Each row was made from one small tree. The marks that hang from a mark follow it in brackets, in alphabetical order. Every link used is in the known rows. Write each row's tree.
Known rows:
R(L(B(E) W X) Q(S)): [ -3  -5   1 -10  19   9 -14 -29  12  14  -3   5  20 -31   1  11   1  19
  30]
W(L(B(E) X)): [ -2   8  15 -18  12   7 -15  -5  18   3  -7  -6  21  -6 -18  18   9  21
   7]
R(L): [ -3  -6  11   9  -1   4  -4   0   8 -31   6  -6  15   5  -1   8  -5  -4
   0]
V(W(L(B(E) X))): [ -3  10  14 -23   2  11 -11   6  19  -6   1  -9  16  -7 -20   8   4  15
  11]
S(Q(R(L(B(E) X)))): [ -1  -9   8   8  -7   5  -1 -13  -6   9 -25   0  12  -2  10   4  -4   2
   3]
S(Q(R(L(B W)))): [ -1 -13   6   8  -6   3   3 -17  -4   6 -25  -2   3   1   9   2  -4  -2
   2]
Q(R S): [ -2 -18  -2  16 -14  19   0  -7 -10 -10  -3   0  22  34  -3   9 -10  -9
  -7]
Q(R(L(B)) S): [ -4 -19  -6  26 -10  16  -5 -10  -4  -4   2   1  16  15  11   9 -18  -6
  -3]
Q(R(L(B W X)) S): [ -6 -12  -6   0   0  16 -13 -20   4   8  -6   4  18   3   5   3 -16   2
   6]
L(B X): [ -6  13   9 -25   8   7 -16 -41   3   6  -7   0  15  -7 -17   1   8   9
  16]
W(L(B(E(N)) X)): [ -1  10  14 -10  16   8 -13 -10  14   2  -7  -6  20 -14 -19  17   8  20
   9]
L(B(E(N)) W X): [ -6  28   6 -47  16   8 -26 -42  16  14 -16   1  18 -27 -25  -6   4  30
  34]
X(L(B(E) W)): [ -2  13  12 -33   5   3  -7 -11  32  -1   2   2  15   9 -12   9  -5  13
  18]
Q(R): [ -3  -7   6  11 -11  12   3  -7  -5 -17 -12  -5  14  21  -6  11  -5   1
  -8]
B(L(X)): [ -3  -3  14 -30   7   6 -12  -7  11 -19 -12  -8  32  11  -5  13  10  10
  -1]
Q(R(L) S): [ -3 -21  -3  25 -10  16  -3  -2  -4 -13   1   1  21  22   8   9 -17 -10
  -7]
Q(R(L(X)) S): [ -4 -19  -1  14  -4  17  -7  -8  -3  -6  -3   4  25  15   6   7 -15  -7
  -3]
R(L(B W X)): [ -7   7   7 -27  13   3 -19 -28  20  -2  -4  -2  11 -21  -5  -1  -3  13
  19]

Write each row's tree:
[  2 -23   5  30   8   9   6 -11  -2 -15   9   0  18  -5   5  19   1  -5
   8]
R(L Q(S))
[  0   4  12  -1   4   6  -9   6  16  -6  -1 -11  15   5 -15  22   6  17
   1]
W(L(B(E)))
[ -1 -19   7  14  16  10  -1 -21  -1  -6   4   5  24 -16   2  15   3  -1
  14]
R(L(X) Q(S))
[ -5  -8   4   4  -5   9  -2  -4   7 -16 -13  -4  11   5   2   7 -12   6
  -3]
Q(R(L(W)))
[  0 -15   8   8  -6   4   6 -11  -5   0 -25  -2   6   5   6   2  -3  -4
  -1]
S(Q(R(L(W))))
[ -4  23   9 -18   7  10 -19 -35   2   6  -7   1  23 -18 -18   1   4  19
  22]
L(B(E(N)) X)
[ -6 -10  -6  -2  -3  17 -16 -14   6   8  -7   4  22   3   6   4 -17   7
   8]
Q(R(L(B(E) W X)) S)
[ -3 -11  -8  17  -5  17 -10 -12   1   0  -2   2  18   4   7   5 -20   4
   6]
Q(R(L(B(E(N)) W)) S)
[  2   8  11  -6  -1   9 -11  10   7 -29  -7 -11  38   6  -2  17   2  20
   2]
B(E(N) L)
[ -5  -5   1   6  -4   9  -5 -12   7  -6 -12  -4   7  -2   5   7 -12  10
   1]
Q(R(L(B W)))
[  0 -15   7  18  -8   4   6 -14  -9   3 -21  -2   4   3  11   4  -4  -6
  -2]
S(Q(R(L(B))))
[ -1 -13   8  10  -4   4   3 -19  -8   8 -25   0   7  -3   9   2  -2  -4
   1]
S(Q(R(L(B X))))
[ -2 -11  13   9  18   5   2 -21   2 -11  -3   1  19 -24   0  16   6   6
  13]
R(L(X) Q)
[ -7  25   7 -60  10   7 -29 -34  21  15 -17   0  19 -15 -24  -4   6  30
  32]
L(B(E) W X)
[ -5 -16  -5  15  -5  17  -9 -17  -2   3  -2   4  20   8   8   6 -16  -3
   1]
Q(R(L(B X)) S)
[  1 -10   7  23  -7   5   4 -13 -11   3 -22  -2   8  -5  10   5  -6  -1
   2]
S(Q(R(L(B(E(N))))))
[  1  11   9 -26   5   8 -16   6  17 -22 -13 -11  34  -1  -7  12   2  28
  10]
B(E(N) L(W))
[ -4 -19  -5  10  -6  16  -5  -4   2  -8  -3   0  18  18   6   6 -17  -4
  -2]
Q(R(L(W)) S)
[ -1  16  11 -42  14   9 -22  -3  19 -13 -18  -6  40 -11 -10   8   4  32
  16]
B(E(N) L(W X))
[ -5  20  10 -30   2   9 -22 -27   7   6  -7   0  25  -7 -17   4   5  20
  20]
L(B(E) X)
[ -2 -15   5  -6  22   9  -5 -26   8   0  -3   4  20 -22  -2  10   3   6
  22]
R(L(W X) Q(S))
[  0  11  13  -5   3   5  -1 -11  18  -7   9   2  18   7  -8  12  -6   5
  12]
X(L(B(E(N))))
[  0  -9  -1   6  11   8  -8 -19  11   4   3   1  15 -20   4  15  -2  15
  24]
R(L(B(E) W) Q(S))
